What can hang from each mark
J_895: J_469
J_924: J_469 J_866
J_469: J_411 J_586 J_625 J_895 J_924
J_411: J_469
J_261: J_469
J_866: J_446 J_625
J_586: J_411
J_625: J_866

Each row was made from one small tree. Brackets hold a mark, then the marks that hang from it, in the order of their numbers. Every link used is in the known rows. Write each row's tree.
Known rows
{J_411 {J_469 J_625 J_895 J_924}}: [-1.313  0.080  0.154  0.597  1.678  1.360  1.605  1.209 -0.987  0.134
  0.578  1.497  0.823  0.845 -1.278 -0.971  0.975 -0.462  0.100  1.219
  1.141 -2.157  0.928  0.714  0.573  1.490 -0.791]
{J_469 J_411 J_586 J_625 J_895 {J_924 {J_866 J_446}}}: [-1.064 -1.065 -1.641  3.890  2.759 -1.369  3.231 -5.398 -3.560 -5.530
 -3.336 -1.435 -3.679 -0.304  0.988  3.448 -2.353  0.899 -0.556  0.229
  2.233  2.172 -3.925  1.647 -0.724  5.891  1.433]
{J_261 {J_469 J_411}}: [ 2.012 -0.172  1.292 -2.226 -2.320  0.542 -0.566  2.959  0.402  2.122
  0.138  0.246  2.336 -0.576 -1.384 -2.578  0.035 -0.608  0.384  0.540
 -1.193 -1.174  1.540 -0.866  1.011 -2.812 -0.555]
{J_261 {J_469 J_411 J_895 {J_924 J_866}}}: [ 1.312  1.322  0.902 -0.948  0.255  0.560  1.730  1.139 -0.738 -0.675
 -1.210 -0.012  1.031 -1.389 -1.864 -0.818 -1.716 -0.534 -0.732  2.081
  0.994  0.604  0.544  1.736  1.338  0.934  1.168]
{J_625 {J_866 J_446}}: [ 0.033 -1.659  1.040 -0.414 -2.507  0.019 -2.825 -0.218  1.454  3.389
 -0.938 -2.122  1.788  1.729 -0.970  0.389  2.896  1.577 -0.818 -0.499
 -1.866 -0.811  0.438 -3.356 -0.704 -3.260  0.843]
{J_411 J_469}: [-0.431 -0.506  1.330 -2.242 -0.914  1.630 -0.387  4.174  1.448  4.590
  2.336  1.561  2.393  0.656 -1.502 -2.012  2.342 -1.667  0.012 -0.553
 -1.132 -3.138  1.391 -1.520  0.759 -3.178 -1.065]
{J_866 J_625}: [ 0.526 -3.340  0.129 -0.401 -2.014  0.377 -1.676  2.157  0.256  5.452
  0.713  0.913  1.682  2.021  0.410  0.845  2.351  1.211 -0.309 -1.222
 -1.783 -0.384 -0.972 -3.089 -0.523 -3.520 -0.938]
{J_625 J_866}: [ 0.955 -0.853  1.498 -1.439 -2.198  0.159 -1.670  0.526  2.271  3.128
 -0.173 -1.791  2.207  0.144 -1.180 -0.147  1.871  1.299  0.732 -0.844
 -2.287 -2.044  0.732 -1.436 -0.277 -4.058 -0.360]
{J_411 {J_469 J_586 J_625 J_895 {J_924 {J_866 J_446}}}}: [-2.479 -0.161 -0.881  1.452  2.397  0.693  1.123 -0.547 -0.092 -1.734
  1.187  0.840 -1.363 -0.313 -0.333  0.308  0.412 -1.212 -0.258  0.610
  1.492 -0.788 -1.249  0.181  0.464  2.061  0.500]
{J_866 J_446 J_625}: [-0.860 -4.516 -0.497  1.029 -2.407  0.195 -3.333  0.989 -0.911  5.799
 -0.362  0.460  1.091  4.340  0.705  1.645  3.828  1.546 -2.578 -0.652
 -1.210  1.336 -1.364 -5.862 -1.134 -2.355  0.823]
{J_924 {J_469 J_625} J_866}: [-0.379  1.081 -0.349 -2.105 -0.435  0.654  0.403  2.883  4.763  2.744
  0.962 -0.377  0.576 -0.739  1.684  0.568  0.066 -1.120  0.449 -1.013
  1.731  1.758 -0.375  1.239  1.039 -2.761  0.971]
{J_469 J_411 {J_625 J_866} J_895 J_924}: [-0.166 -0.109 -0.233  2.317  1.704 -0.935  4.096 -3.920 -4.053 -3.777
 -4.955 -1.645 -1.240  0.820 -0.548  2.241 -0.980  3.040 -0.403  1.244
  1.678 -0.749 -1.027  2.793 -0.645  5.153  0.158]
{J_924 {J_469 {J_586 J_411} J_895} {J_866 J_446 J_625}}: [-2.032 -0.221 -1.165 -0.782  0.097 -0.118 -0.886  0.900  2.388  1.299
  0.745 -0.816 -2.028  2.080  3.124  3.443  0.943 -1.062 -2.527 -1.380
  1.740  3.671 -3.091 -1.132  0.211  0.394  2.838]
{J_411 {J_469 J_586 {J_625 {J_866 J_446}} J_895 J_924}}: [-2.393 -0.186 -0.741  1.573  2.065  0.515  0.790 -1.492 -0.555 -2.311
  0.755  0.344 -1.112  0.333 -0.792 -0.005  1.085 -0.359 -0.003  0.877
  0.696 -2.240 -0.371 -0.123  0.100  1.911 -0.102]
{J_895 {J_469 J_625}}: [ 0.944  1.464  0.488 -1.211 -2.077  0.139 -2.553  2.352  0.556  2.416
  1.527  0.521  1.650 -1.061 -1.098 -3.271  0.669  0.527  1.969  0.392
 -1.390 -1.591  3.125 -0.691 -0.489 -2.682 -1.495]
{J_924 {J_469 J_411 J_586 {J_625 {J_866 J_446}} J_895}}: [-0.222  0.518 -0.644 -0.039  0.250 -0.141  1.236 -1.341  0.217 -2.028
 -0.663 -1.871 -1.528  1.092  1.187  1.391 -0.321 -0.856  0.420 -0.338
  0.987 -0.451 -0.584  0.747  0.270  1.009  0.323]
{J_411 {J_469 J_924}}: [-0.579  0.022  1.040 -1.363  0.463  1.524  0.643  2.759  0.448  3.636
  1.219  2.441  2.217  0.542 -1.733 -1.450  1.604 -1.039 -0.964  0.154
 -0.507 -2.195  2.052 -0.202  0.496 -1.556 -0.920]
{J_924 {J_866 J_625}}: [-0.338 -1.945  0.097 -1.281 -1.419  0.182 -0.746  2.543  2.633  5.085
  0.627 -0.068  0.706 -0.302  0.604  1.724  1.354  0.535 -0.698 -1.466
 -0.418  1.279 -2.725 -1.619  0.159 -3.380  1.103]
{J_261 {J_469 {J_625 J_866}}}: [ 0.794 -0.368  0.294 -1.014 -2.001  0.350 -2.279  1.868  2.391  0.424
  0.896 -0.456  2.066 -1.131 -0.749 -3.000  0.930  0.823  1.876  0.892
 -0.773 -1.436  1.489 -1.113  0.733 -3.421 -0.785]
{J_261 {J_469 J_411 J_586 J_625 J_895 {J_924 J_866}}}: [ 0.458  0.549 -0.686  0.943  1.193 -0.351  1.586 -1.325 -0.783 -4.340
 -0.633 -0.278 -1.167 -2.380 -0.308 -0.599 -2.425 -0.280  0.891  1.462
  1.284  0.567 -1.082  1.817  0.900  2.045  0.434]
{J_895 {J_469 J_411 J_586 J_924}}: [ 1.400  2.280  0.577 -1.095 -0.411 -0.608 -0.009 -0.312 -1.542  0.594
  0.238  1.136  0.022 -1.990 -1.678 -1.683 -1.337 -0.226  0.164  0.168
 -1.852 -1.041  2.629  1.040 -0.819 -0.335 -1.040]

Which tree is each row?
[-1.592 -0.177 -1.299 -0.501  0.362  0.590 -0.649  0.865  2.733  1.753
  1.456 -0.884 -1.729  1.016  1.857  3.162  0.470 -2.128 -1.803 -0.486
  1.690  3.097 -2.970 -1.221  0.711 -0.718  2.924] : {J_924 {J_469 J_586 J_895} {J_866 J_446 J_625}}
[ 0.079  2.149 -0.653  0.071  0.206 -0.634 -1.285 -0.470  0.925 -0.520
  1.401  0.855 -0.570 -3.022 -0.514 -1.753 -1.115  0.297  1.455  0.312
 -0.661  0.163  1.573  1.054 -0.681 -0.795 -0.694] : {J_895 {J_469 J_586 J_625 {J_924 J_866}}}
[-0.494 -0.435  1.885 -1.900 -1.395  0.164 -0.868  3.203 -0.318  2.234
  0.339  0.656  1.642  3.076  1.059 -0.637  2.448  0.597 -0.977 -1.826
 -0.786 -1.194  0.699 -0.881 -0.197  0.144 -0.971] : {J_586 {J_411 {J_469 J_895}}}
[-1.471 -1.115 -1.168  3.989  2.207 -1.504  0.034 -4.604 -1.702 -5.457
 -1.812 -1.092 -2.712  1.000  2.635  2.841 -1.042  1.798 -0.298 -0.695
  1.703  3.377 -2.955  0.665 -1.210  4.944  0.855] : {J_469 {J_586 J_411} J_625 J_895 {J_924 {J_866 J_446}}}
[-1.633 -1.925 -1.352  2.898  1.058 -2.007 -0.896 -3.707 -0.002 -2.851
 -1.690  0.105 -2.098  0.623  3.339  2.182  0.021  2.532 -0.681 -2.169
  0.546  3.450 -2.299 -0.290 -1.735  2.273  0.091] : {J_469 {J_586 J_411} J_625 {J_924 {J_866 J_446}}}
[-0.669 -1.901 -0.991  2.750  0.209 -1.399  1.156 -4.660 -2.797 -5.008
 -2.317 -3.318 -3.103  0.661  0.689  2.234 -0.324  1.276  1.151 -0.423
  0.179 -1.326 -3.426 -0.675 -0.806  3.267  0.308] : {J_469 J_411 J_586 {J_625 {J_866 J_446}} J_895}
[-1.744 -0.126 -1.467 -0.803  0.477 -0.057  1.386  0.371  1.113  1.157
 -0.315 -1.054 -2.735  1.168  1.998  3.945  0.015 -1.758 -2.680 -0.746
  2.129  2.809 -3.749 -0.416  0.587  1.021  3.225] : {J_924 {J_469 J_411 J_586 J_895} {J_866 J_446 J_625}}
[ 1.569 -1.153  0.384  0.947  0.874 -0.893  2.106 -3.068 -2.432 -0.666
 -1.702  0.577 -0.499 -0.476 -0.177  1.413 -1.685  0.108 -0.372 -1.293
 -1.533  0.051 -0.482  0.855 -0.894  0.825 -1.112] : {J_469 J_411 J_586 J_924}
[-0.239  1.712 -0.496 -0.798 -0.177 -1.032 -0.090 -0.474 -1.161  1.092
 -0.316  0.983 -1.358 -1.694 -0.780 -0.057 -0.668  0.312 -1.432  0.206
 -0.791  0.536  0.575  0.293 -0.928  0.468  0.649] : {J_895 {J_469 J_411 J_586 {J_924 {J_866 J_446 J_625}}}}
[ 1.285  1.706  1.158 -1.947 -2.248 -0.553 -3.407  1.676  0.764  1.648
  2.464  0.494  0.881 -0.969 -0.244 -2.653  0.351 -0.236  1.301 -1.167
 -2.832 -1.112  2.668 -0.933 -0.845 -2.638 -1.569] : {J_895 {J_469 {J_586 J_411}}}
[ 1.716  1.332  1.230 -2.188 -0.479  1.189  1.868  2.221  0.007  2.067
 -0.293 -0.599  1.367  1.577 -0.270  0.427 -0.542 -1.998 -0.169  0.005
  0.519 -0.393  1.324  1.232  1.009 -0.527  0.086] : {J_924 {J_469 J_411 J_895}}
[ 0.987  2.902  0.936 -1.892 -0.764  0.297 -1.154  1.956  0.920  3.147
  0.870  1.142  1.701 -2.069 -2.005 -2.084 -0.466  0.008 -0.157  0.927
 -0.927  0.166  3.205  0.947 -0.293 -1.926  0.049] : {J_895 {J_469 {J_924 J_866}}}
[ 0.360  0.393  0.086  0.004  0.415 -0.117 -0.951  0.116  0.576 -2.150
  0.902  0.376 -0.089 -1.060  0.305 -0.395 -1.085 -0.125 -0.211  0.708
  0.181  1.604 -0.436  0.441  0.641  0.529  0.548] : {J_261 {J_469 {J_586 J_411} J_895 {J_924 {J_866 J_625}}}}
[ 1.593  0.550  0.920  0.141  0.050  0.202 -1.435 -0.085 -0.181 -2.549
  1.071  0.370  1.113 -0.482 -0.440 -1.690 -1.263 -0.565  0.654  0.917
 -0.711  0.612  1.432  0.264  0.562  0.130 -0.597] : {J_261 {J_469 {J_586 J_411} J_895 J_924}}
[-0.582  0.313  0.639  0.100  1.810  1.399  1.015  0.487 -0.462 -0.158
  2.180  1.403  0.453 -0.169 -1.672 -0.662  0.111 -2.248  0.135  0.528
 -0.317 -2.285  0.609  0.281  0.684  0.332 -0.706] : {J_411 {J_469 J_586 J_895 J_924}}
[-0.480  0.598  1.214 -0.607  1.291  1.846  1.395  2.068 -0.723  1.823
  1.078  1.601  1.719  0.860 -2.234 -0.949  0.852 -1.495 -0.720  1.153
  0.269 -2.242  1.608  0.469  0.812  0.331 -0.372] : {J_411 {J_469 J_895 J_924}}
[ 0.409  2.328  0.406 -1.737 -0.696  0.136 -1.112  2.007  0.691  3.508
  0.747  1.474  1.149 -1.669 -1.559 -1.424  0.031  0.545 -0.607  0.905
 -0.754  0.316  2.496  0.587 -0.434 -1.696  0.157] : {J_895 {J_469 {J_924 {J_866 J_625}}}}
[ 1.510  0.487  0.552 -2.196 -0.719  0.420  0.849  1.267  1.491  1.970
  0.952  0.043  0.468  0.337  0.802  0.239 -0.552 -2.283  0.334 -1.674
 -0.877 -0.361  0.877  0.460  0.497 -2.404 -0.828] : {J_924 {J_469 J_411 J_586}}
[ 0.807  0.597 -0.317 -0.287  0.398  0.296  1.740 -0.229  0.028 -1.556
  0.284 -0.944 -0.879  0.601  1.289  0.719 -1.211 -1.787  1.431 -0.603
  0.832 -0.475 -0.261  1.369  0.621  0.559 -0.696] : {J_924 {J_469 J_411 J_586 J_625 J_895}}
[-0.075 -1.915 -0.645  2.664  0.792 -1.714 -0.800 -3.450 -0.919 -3.013
 -0.994  0.775 -0.789  0.841  2.801  0.776 -0.271  2.532  0.979 -2.246
 -0.782  1.384 -0.410  0.222 -1.775  1.467 -2.195] : {J_469 {J_586 J_411} J_625 J_924}
[ 1.290 -0.092  0.461 -0.308 -1.134  0.428  0.341  1.496 -1.093 -1.389
 -0.483 -0.641  0.947 -0.349 -0.916 -2.101 -0.623 -0.082  1.428  1.576
  0.523 -1.159  0.423  0.063  1.147  0.207 -0.388] : {J_261 {J_469 J_411 J_625 J_895}}
[ 1.049  0.152 -0.402  1.346  0.860 -0.177  1.069 -1.534 -1.774 -4.350
 -0.597  0.001 -0.532 -1.439 -0.641 -1.258 -2.104 -0.211  1.248  1.641
  0.535 -0.221  0.097  1.259  0.661  1.886 -0.582] : {J_261 {J_469 J_411 J_586 J_625 J_895 J_924}}
[ 0.188  0.437 -0.229  1.086  0.445 -0.669 -1.120 -1.723  0.099 -4.831
 -0.028 -0.530 -0.279 -0.816  0.385 -1.325 -0.761  1.286  1.241  1.005
  0.128 -0.020  0.540  0.829  0.213  1.290 -0.579] : {J_261 {J_469 {J_586 J_411} {J_625 J_866} J_895 J_924}}
[-1.479  0.625 -1.340  0.013  0.817 -0.179  1.534 -0.569  1.370 -1.334
 -0.708 -1.876 -2.674  0.323  2.023  2.701 -0.830 -1.697 -0.945 -0.524
  2.731  2.586 -2.931  0.605  0.628  1.763  2.558] : {J_924 {J_469 J_411 J_586 J_625 J_895} {J_866 J_446}}
[ 0.745  1.736 -0.348  0.377 -0.118 -0.466 -1.785 -0.714 -0.105 -0.499
  1.491  1.192  0.112 -2.089 -0.789 -2.438 -0.801  0.378  1.828  0.498
 -1.350 -0.724  2.797  0.493 -0.970 -0.987 -1.730] : {J_895 {J_469 J_586 J_625 J_924}}
[ 0.186  0.007 -0.623  1.860  0.563  0.008 -1.394 -2.152  0.062 -4.159
  0.305 -0.806 -0.146 -1.138 -0.837 -1.355 -0.780  0.357  1.216  2.102
  0.270  0.039  0.589 -0.272  0.495  0.551  0.127] : {J_261 {J_469 J_586 {J_625 {J_866 J_446}} J_895 J_924}}
[ 0.469 -1.449 -0.283  1.611  0.633 -0.957  2.999 -2.002 -3.192 -0.371
 -3.967  0.684  0.079  0.904  0.380  1.016 -0.526  2.633 -0.494 -0.279
  0.593  0.189  0.016  1.458 -1.047  2.384 -1.186] : {J_469 J_411 J_625 J_924}
